Known rows, with every step that occurs
danoz, mirafom, denuv, keku: [ 0.09 -0.16 -0.03  0.11  0.20 -0.27 -0.19  0.00  0.47 -0.46  0.04  0.27
 -0.41  0.01 -0.19 -0.02 -0.23 -0.30  0.22 -0.02 -0.13 -0.32  0.19 -0.21
 -0.09  0.08  0.04]
meteb, seru: [ 0.08 -0.18  0.08  0.01 -0.05  0.21 -0.11  0.16 -0.21 -0.28 -0.06  0.09
 -0.15  0.05 -0.10  0.10  0.13 -0.03 -0.11  0.11  0.07  0.05 -0.03  0.26
 -0.03  0.04 -0.17]
seru, vefom, keku, denuv, mirafom, danoz: [-0.27  0.12 -0.22  0.01  0.10 -0.48  0.31 -0.06  0.22  0.61  0.06 -0.16
  0.12 -0.02  0.24 -0.04  0.16 -0.20  0.25 -0.05 -0.01 -0.08  0.08 -0.61
  0.06 -0.10  0.21]
seru, meteb: [ 0.03 -0.25  0.08  0.06  0.03  0.26 -0.04  0.00 -0.08 -0.11  0.00  0.16
  0.09 -0.04 -0.05  0.05  0.00  0.12  0.02  0.03  0.02 -0.01 -0.03  0.20
 -0.01  0.08 -0.03]
mirafom, denuv, keku, vefom, seru, meteb: [-0.05 -0.10  0.12  0.04  0.12  0.07 -0.21  0.15  0.18 -0.23  0.24  0.37
 -0.50  0.12 -0.13 -0.09 -0.06  0.10 -0.19 -0.06 -0.05  0.01  0.08 -0.40
  0.01 -0.06  0.22]
lomep, vefom, seru, meteb: [-0.21  0.02  0.08 -0.10  0.11  0.57  0.10  0.27 -0.25  0.20 -0.28 -0.01
  0.03  0.11 -0.07 -0.11  0.23  0.18 -0.34 -0.10  0.00  0.38 -0.23 -0.36
  0.12 -0.05  0.25]
lomep, meteb, seru, vefom, keku: [ 0.00  0.16 -0.07 -0.19 -0.34  0.40  0.19  0.29 -0.24  0.34 -0.48 -0.20
  0.69 -0.03 -0.12 -0.10  0.23 -0.14 -0.13 -0.04 -0.07  0.18 -0.24 -0.19
  0.06 -0.24  0.07]
denuv, mirafom: [-0.01 -0.14 -0.05  0.11  0.04 -0.23 -0.07  0.01 -0.05 -0.11  0.17  0.06
 -0.23  0.02  0.11  0.09 -0.01  0.06 -0.02 -0.01  0.13 -0.15  0.08  0.04
 -0.04  0.16 -0.20]
keku, denuv: [ 0.01  0.01  0.01  0.08  0.18 -0.11 -0.13 -0.13 -0.03 -0.05  0.20  0.21
 -0.45  0.03  0.10  0.06 -0.16 -0.10  0.15  0.16  0.14 -0.12  0.25  0.15
 -0.08  0.20 -0.20]
vefom, seru, meteb, keku, denuv: [-0.17  0.25 -0.08 -0.05  0.25  0.07  0.14 -0.03  0.11  0.36 -0.19 -0.08
 -0.28  0.07 -0.08  0.02 -0.03  0.05 -0.02  0.00  0.05  0.19  0.09 -0.01
  0.11  0.06  0.03]
danoz, keku, denuv, mirafom: [-0.11  0.02  0.07 -0.04  0.03 -0.28 -0.11 -0.28  0.10  0.08  0.39  0.10
 -0.61  0.19  0.07  0.19 -0.03 -0.12  0.06  0.14  0.13  0.02  0.30 -0.40
 -0.10  0.11 -0.19]
denuv, mirafom, danoz, keku: [-0.12 -0.26  0.11  0.03  0.17 -0.29 -0.06 -0.22  0.04 -0.16  0.57  0.07
 -0.07  0.15  0.08  0.13  0.20 -0.12 -0.01  0.04  0.03  0.02 -0.03 -0.33
 -0.09  0.02 -0.12]
lomep, vefom: [-0.02 -0.08  0.00  0.08  0.07  0.22 -0.13  0.10 -0.36 -0.16  0.00  0.06
  0.05  0.00  0.09 -0.07 -0.01  0.01 -0.11 -0.04  0.08  0.01 -0.05 -0.02
 -0.03  0.13 -0.08]
vefom, seru: [-0.11 -0.06  0.07  0.10  0.16  0.12 -0.08  0.14 -0.18 -0.21  0.02  0.15
 -0.34  0.08 -0.03  0.02  0.04  0.09 -0.16  0.04  0.12  0.03 -0.04  0.19
  0.02  0.12 -0.17]
danoz, keku: [ 0.03 -0.23  0.19  0.10 -0.04  0.08 -0.29 -0.21 -0.21 -0.45  0.31  0.20
 -0.16  0.06 -0.02  0.15 -0.08 -0.03  0.02  0.13  0.07 -0.08  0.08  0.17
 -0.11  0.13 -0.32]
seru, meteb, keku, danoz: [ 0.25 -0.12 -0.10 -0.02 -0.17 -0.04  0.13 -0.17  0.07  0.08 -0.20 -0.12
  0.28 -0.17 -0.05  0.13 -0.16  0.29  0.07  0.01 -0.06  0.08 -0.02  0.52
  0.04 -0.01 -0.11]
lomep, meteb, seru, vefom: [ 0.05  0.01  0.11 -0.23 -0.34  0.53  0.14  0.28 -0.29  0.23 -0.29  0.00
  0.27  0.06 -0.18 -0.10  0.25 -0.10 -0.23  0.02 -0.04  0.35 -0.18 -0.39
  0.02 -0.11  0.12]
meteb, keku: [ 0.08 -0.01 -0.14  0.22  0.11 -0.20 -0.18 -0.10 -0.15 -0.31  0.03 -0.02
  0.05 -0.11  0.06  0.07 -0.21  0.04  0.10 -0.02  0.08 -0.24  0.05  0.54
 -0.02  0.22 -0.37]
vefom, keku: [ 0.00 -0.04 -0.16  0.22  0.08 -0.13 -0.14  0.00 -0.16 -0.24 -0.02  0.01
  0.33 -0.13  0.13  0.07 -0.13  0.00  0.14  0.01  0.09 -0.36  0.02  0.55
 -0.02  0.06 -0.31]
meteb, seru, vefom, keku, danoz: [ 0.12 -0.11 -0.08 -0.12 -0.54  0.12  0.25  0.14 -0.04  0.27 -0.50 -0.20
  0.37 -0.15 -0.07  0.08  0.13  0.13  0.04  0.06 -0.09  0.14 -0.11  0.15
  0.08 -0.28  0.06]
seru, meteb, keku, danoz, mirafom: [ 0.21  0.08 -0.06 -0.05  0.00 -0.09  0.16 -0.13  0.36  0.01 -0.39 -0.28
  0.31 -0.16 -0.12  0.10 -0.09  0.15  0.22 -0.04 -0.17 -0.01 -0.08  0.71
  0.00  0.03  0.04]
denuv, mirafom, danoz, keku, vefom, seru: [-0.29  0.07  0.26  0.04  0.28 -0.25 -0.20 -0.04 -0.10 -0.26  0.72  0.06
 -0.34  0.28  0.16  0.04  0.31  0.05 -0.25 -0.01  0.10  0.12 -0.08 -0.16
 -0.08  0.02  0.00]
seru, vefom: [-0.01 -0.17  0.06  0.12 -0.21  0.14 -0.04  0.06 -0.19 -0.06 -0.01  0.16
  0.02 -0.09  0.02 -0.04 -0.04  0.07  0.10  0.02  0.01 -0.08  0.01 -0.06
 -0.01  0.12 -0.05]
meteb, lomep, vefom: [ 0.03  0.05  0.03 -0.09 -0.10  0.38 -0.01  0.09 -0.29  0.04  0.00 -0.10
  0.12  0.02  0.04 -0.24  0.06 -0.16 -0.19 -0.09  0.01  0.07 -0.10 -0.42
  0.04  0.07  0.15]
denuv, keku, vefom, seru: [ 0.02 -0.15  0.07  0.19 -0.04 -0.09 -0.37  0.09 -0.15 -0.50  0.45  0.36
 -0.41  0.10  0.19 -0.08 -0.05 -0.04 -0.21  0.05  0.07 -0.07  0.14  0.07
 -0.06  0.05 -0.20]
mirafom, denuv: [ 0.02 -0.08  0.03  0.13  0.27 -0.08 -0.17  0.01  0.00 -0.30  0.10  0.26
 -0.43  0.01 -0.16  0.05 -0.22  0.08  0.08 -0.01  0.09 -0.25  0.08  0.07
 -0.07  0.17 -0.07]
seru, meteb, keku, danoz, mirafom, denuv: [ 0.18  0.17 -0.05 -0.11  0.19 -0.17  0.19 -0.10  0.55  0.02 -0.44 -0.23
 -0.01 -0.13 -0.33  0.10 -0.22  0.19  0.26 -0.11 -0.19 -0.07 -0.04  0.38
  0.01 -0.01  0.22]
vefom, seru, meteb, lomep: [-0.08 -0.01  0.15 -0.18 -0.06  0.53  0.16  0.14 -0.01  0.23 -0.11 -0.03
 -0.04  0.08 -0.18 -0.15  0.20  0.04 -0.26 -0.05 -0.03  0.26 -0.17 -0.33
  0.15 -0.04  0.26]
mirafom, danoz, keku, denuv: [-0.11 -0.11  0.18  0.01  0.26 -0.19 -0.12 -0.35  0.06 -0.10  0.58  0.20
 -0.31  0.16  0.07  0.11  0.04 -0.29  0.14  0.19  0.05  0.05  0.15 -0.22
 -0.11  0.08 -0.10]

Rows
[-0.13 -0.15  0.11  0.00  0.11  0.36  0.05  0.15 -0.09  0.02 -0.12  0.11
 -0.11  0.06 -0.12  0.01  0.13  0.19 -0.17  0.00  0.03  0.20 -0.12  0.06
  0.08  0.02  0.05]	vefom, seru, meteb
[-0.09 -0.25 -0.04  0.09  0.27 -0.38  0.03 -0.02  0.04 -0.07  0.39  0.05
 -0.05  0.06  0.16  0.05  0.18 -0.06  0.00 -0.02  0.07 -0.09 -0.04 -0.13
 -0.03  0.07 -0.06]	denuv, mirafom, danoz
[ 0.04  0.18 -0.06 -0.02 -0.09 -0.23  0.24  0.04  0.41  0.13 -0.52 -0.20
  0.15 -0.19 -0.20  0.01 -0.17  0.14  0.37 -0.09 -0.17 -0.23 -0.03  0.12
  0.02 -0.12  0.28]	seru, vefom, keku, danoz, mirafom, denuv
[-0.15 -0.02 -0.07  0.00  0.37 -0.48  0.10 -0.14  0.20  0.22  0.44  0.06
 -0.37  0.12  0.20  0.05  0.11 -0.19  0.10  0.06  0.10  0.00  0.15 -0.35
 -0.05  0.09  0.03]	keku, denuv, mirafom, danoz
[-0.03 -0.06  0.07  0.15  0.14 -0.18 -0.36  0.13  0.06 -0.47  0.40  0.41
 -0.69  0.13 -0.04 -0.08 -0.17  0.00 -0.17 -0.02  0.05 -0.15  0.18 -0.23
 -0.05  0.03  0.00]	mirafom, denuv, keku, vefom, seru
[ 0.37 -0.54 -0.06  0.05 -0.41 -0.23 -0.11 -0.17  0.14 -0.25  0.19  0.31
 -0.13 -0.09  0.10  0.08 -0.21 -0.05  0.01  0.16 -0.05 -0.01  0.21  0.03
 -0.05 -0.07 -0.27]	denuv, keku, danoz
[ 0.01 -0.19  0.09 -0.05 -0.30  0.34  0.04  0.21 -0.23  0.01 -0.23  0.05
 -0.05  0.00 -0.14  0.00  0.19  0.01 -0.05  0.05 -0.02  0.16 -0.08 -0.16
  0.02 -0.01  0.09]	meteb, seru, vefom
[ 0.12  0.18 -0.09  0.03  0.20 -0.38  0.08 -0.03  0.43 -0.14 -0.34 -0.18
  0.03 -0.14 -0.17  0.10 -0.23  0.09  0.32 -0.05 -0.09 -0.33  0.00  0.54
 -0.04 -0.06  0.04]	vefom, keku, danoz, mirafom, denuv
[ 0.12  0.33 -0.09 -0.19 -0.14  0.10  0.23  0.05  0.14  0.22 -0.45 -0.50
  0.61 -0.12  0.03 -0.18  0.05 -0.15  0.05 -0.13 -0.17 -0.02 -0.19  0.06
  0.06 -0.15  0.28]	meteb, lomep, vefom, keku, danoz, mirafom
[-0.12  0.16  0.42 -0.16 -0.12  0.52 -0.15 -0.03 -0.16 -0.09  0.36  0.02
 -0.13  0.20 -0.09 -0.11  0.21  0.07 -0.30 -0.01 -0.03  0.24 -0.13 -0.19
  0.01 -0.03  0.23]	danoz, keku, vefom, seru, meteb, lomep
[-0.09  0.18 -0.23 -0.04  0.17 -0.28  0.15 -0.14  0.25  0.45 -0.06 -0.17
 -0.20  0.01  0.04  0.10 -0.07  0.03  0.12 -0.04  0.05 -0.01  0.19 -0.18
  0.04  0.10  0.01]	seru, meteb, keku, denuv, mirafom
[ 0.09 -0.13  0.12 -0.11 -0.13  0.42  0.07  0.00 -0.02  0.11  0.00  0.01
  0.18 -0.04 -0.10 -0.11  0.08 -0.04 -0.05 -0.02 -0.06  0.05 -0.08 -0.19
  0.05  0.03  0.18]	seru, meteb, lomep
[-0.03  0.52  0.02  0.04  0.18  0.05 -0.20  0.14 -0.36 -0.15  0.15 -0.07
  0.08  0.09  0.08 -0.13 -0.05  0.07 -0.31 -0.09  0.14  0.05 -0.13  0.51
 -0.03  0.11 -0.25]	lomep, meteb, keku, vefom, seru
[-0.11 -0.05  0.21  0.10  0.21 -0.39 -0.29 -0.20 -0.10 -0.40  0.86  0.10
 -0.12  0.17  0.23  0.08  0.18 -0.01 -0.05  0.01  0.08 -0.11 -0.01  0.00
 -0.17  0.08 -0.10]	denuv, mirafom, danoz, keku, vefom
[-0.07  0.09 -0.18  0.13  0.11  0.08 -0.08  0.12 -0.34 -0.05 -0.17 -0.14
  0.46 -0.09  0.16 -0.06 -0.03 -0.02 -0.03 -0.10  0.06 -0.17 -0.09  0.14
  0.02  0.01 -0.11]	lomep, vefom, keku
[ 0.01 -0.01  0.07 -0.20 -0.12  0.63  0.14  0.11 -0.20  0.28 -0.14 -0.12
  0.32  0.00 -0.06 -0.24  0.16 -0.04 -0.21 -0.12 -0.08  0.24 -0.20 -0.56
  0.10 -0.04  0.38]	seru, meteb, lomep, vefom
[-0.04  0.21 -0.14 -0.02 -0.06  0.25  0.04  0.11 -0.26  0.14 -0.19 -0.29
  0.57 -0.07  0.10 -0.22  0.03 -0.18 -0.11 -0.15 -0.02 -0.10 -0.15 -0.24
  0.08 -0.04  0.11]	meteb, lomep, vefom, keku
[ 0.11  0.02 -0.17  0.00 -0.15 -0.02  0.09  0.02 -0.18  0.09 -0.27 -0.18
  0.49 -0.14  0.16  0.01 -0.07  0.14 -0.04 -0.03  0.01 -0.02 -0.09  0.25
  0.03 -0.13 -0.08]	lomep, vefom, keku, danoz
[ 0.10  0.09 -0.03 -0.14 -0.37  0.05  0.27  0.18  0.21  0.18 -0.67 -0.36
  0.41 -0.14 -0.15  0.05  0.18  0.02  0.18  0.01 -0.19  0.07 -0.16  0.31
  0.05 -0.24  0.21]	meteb, seru, vefom, keku, danoz, mirafom
[ 0.07  0.08 -0.07  0.01 -0.27 -0.14  0.20  0.00  0.21  0.13 -0.47 -0.25
  0.46 -0.23  0.01  0.01 -0.05  0.06  0.34 -0.02 -0.16 -0.16 -0.07  0.43
  0.02 -0.10  0.08]	seru, vefom, keku, danoz, mirafom
[-0.21  0.01  0.36  0.11  0.30 -0.02 -0.30 -0.09 -0.22 -0.49  0.70  0.21
 -0.25  0.22  0.12  0.00  0.22  0.01 -0.19  0.06  0.08  0.09 -0.12  0.20
 -0.10  0.04 -0.09]	mirafom, danoz, keku, vefom, seru
[ 0.13 -0.11 -0.10  0.04 -0.44 -0.07  0.18 -0.03 -0.05  0.20 -0.28 -0.10
  0.41 -0.23  0.08  0.04 -0.12  0.20  0.18  0.03 -0.06 -0.08 -0.02  0.25
  0.05 -0.13 -0.07]	seru, vefom, keku, danoz
[-0.25  0.31 -0.18 -0.11  0.23 -0.17  0.25  0.00  0.25  0.56 -0.16 -0.21
 -0.41  0.13 -0.03  0.06  0.06  0.10 -0.08 -0.07  0.06  0.20  0.12 -0.33
  0.12  0.03  0.11]	vefom, seru, meteb, keku, denuv, mirafom
[-0.05 -0.10  0.32  0.17  0.21 -0.14 -0.40 -0.23 -0.24 -0.62  0.84  0.24
 -0.01  0.11  0.19  0.05  0.08 -0.06  0.01  0.09  0.06 -0.11 -0.04  0.35
 -0.19  0.13 -0.18]	mirafom, danoz, keku, vefom
[ 0.34 -0.33 -0.02  0.03 -0.23 -0.27 -0.07 -0.12  0.42 -0.32  0.01  0.16
 -0.07 -0.08  0.03  0.05 -0.15 -0.19  0.16  0.11 -0.16 -0.08  0.17  0.22
 -0.08 -0.04 -0.13]	denuv, keku, danoz, mirafom
[ 0.19  0.10 -0.06 -0.32 -0.57  0.31  0.35  0.21 -0.13  0.50 -0.55 -0.25
  0.72 -0.08 -0.12 -0.03  0.19  0.05 -0.15  0.02 -0.11  0.35 -0.23 -0.10
  0.07 -0.38  0.10]	lomep, meteb, seru, vefom, keku, danoz
[-0.14  0.10 -0.21 -0.05  0.36 -0.42  0.26 -0.18  0.34  0.49  0.17 -0.19
 -0.01  0.05  0.10  0.05  0.10 -0.10  0.14 -0.07 -0.01  0.07  0.07 -0.36
  0.05  0.03  0.17]	seru, meteb, keku, denuv, mirafom, danoz
[-0.13  0.15 -0.15  0.08 -0.09 -0.11  0.07 -0.04 -0.02  0.34 -0.17  0.00
  0.06 -0.12  0.12 -0.03 -0.13 -0.11  0.29  0.05  0.03 -0.19  0.17 -0.12
  0.03  0.02  0.00]	seru, vefom, keku, denuv
[-0.02 -0.17  0.12  0.08 -0.10  0.15 -0.23  0.14 -0.02 -0.26  0.29  0.33
 -0.17  0.08  0.08 -0.09  0.05  0.05 -0.24  0.02 -0.03  0.10  0.05 -0.09
  0.00 -0.04  0.04]	denuv, keku, vefom, seru, meteb
[-0.15  0.29 -0.21  0.05  0.20 -0.03 -0.01  0.01 -0.17  0.20 -0.15 -0.10
  0.13 -0.01  0.20 -0.06 -0.09 -0.13  0.08 -0.01  0.10 -0.10  0.11 -0.12
  0.01  0.03 -0.03]	lomep, vefom, keku, denuv
[-0.12  0.14 -0.11 -0.08 -0.19  0.08  0.16  0.12 -0.03  0.40 -0.35 -0.14
  0.04 -0.02 -0.03  0.01  0.11 -0.13  0.14  0.08  0.00  0.05  0.08 -0.24
  0.06 -0.13  0.11]	meteb, seru, vefom, keku, denuv
[ 0.32 -0.45 -0.06  0.02 -0.22 -0.31 -0.06 -0.14  0.32 -0.21  0.16  0.33
 -0.45 -0.05 -0.10  0.08 -0.33  0.01  0.05  0.09 -0.07 -0.07  0.24 -0.30
 -0.04 -0.10 -0.08]	mirafom, denuv, keku, danoz
[ 0.26  0.44 -0.09 -0.18  0.19 -0.22  0.16 -0.05  0.39  0.02 -0.34 -0.24
  0.09 -0.05 -0.28  0.00 -0.26  0.01  0.11 -0.10 -0.10 -0.03 -0.06  0.34
 -0.06  0.00  0.02]	lomep, meteb, keku, danoz, mirafom, denuv
[ 0.04 -0.04  0.29  0.19  0.01 -0.01 -0.52 -0.18 -0.32 -0.66  0.63  0.26
 -0.22  0.07  0.13  0.10 -0.10  0.05 -0.01  0.11  0.13 -0.19  0.08  0.54
 -0.20  0.20 -0.33]	danoz, keku, vefom
[ 0.14 -0.36 -0.07  0.14  0.03 -0.21 -0.22 -0.03  0.19 -0.38  0.22  0.41
 -0.44  0.00 -0.12  0.01 -0.28 -0.16  0.06  0.03 -0.01 -0.24  0.24 -0.40
 -0.06  0.04 -0.11]	mirafom, denuv, keku
[ 0.18 -0.10 -0.13  0.08 -0.18 -0.22  0.02 -0.11 -0.03 -0.07 -0.13 -0.05
  0.32 -0.19  0.11  0.13 -0.17  0.17  0.12  0.07  0.04 -0.19  0.02  0.66
 -0.01 -0.07 -0.29]	vefom, keku, danoz
[-0.25  0.39 -0.13 -0.13  0.26  0.27  0.20  0.09 -0.07  0.53 -0.34 -0.22
 -0.16  0.11 -0.05 -0.11  0.07  0.05 -0.17 -0.11  0.01  0.36 -0.02 -0.41
  0.14  0.02  0.23]	lomep, vefom, seru, meteb, keku, denuv
[ 0.08 -0.01 -0.06 -0.09 -0.11  0.08  0.23 -0.02  0.09  0.23 -0.34 -0.16
  0.04 -0.05 -0.12  0.09 -0.03  0.35 -0.13 -0.03 -0.04  0.29 -0.10  0.35
  0.13 -0.09 -0.03]	vefom, seru, meteb, keku, danoz
[-0.10  0.34 -0.13 -0.22 -0.01  0.38  0.26  0.03  0.00  0.65 -0.29 -0.30
  0.43 -0.02  0.05 -0.23  0.08 -0.21 -0.02 -0.10 -0.07  0.11 -0.05 -0.63
  0.13 -0.12  0.42]	seru, meteb, lomep, vefom, keku, denuv
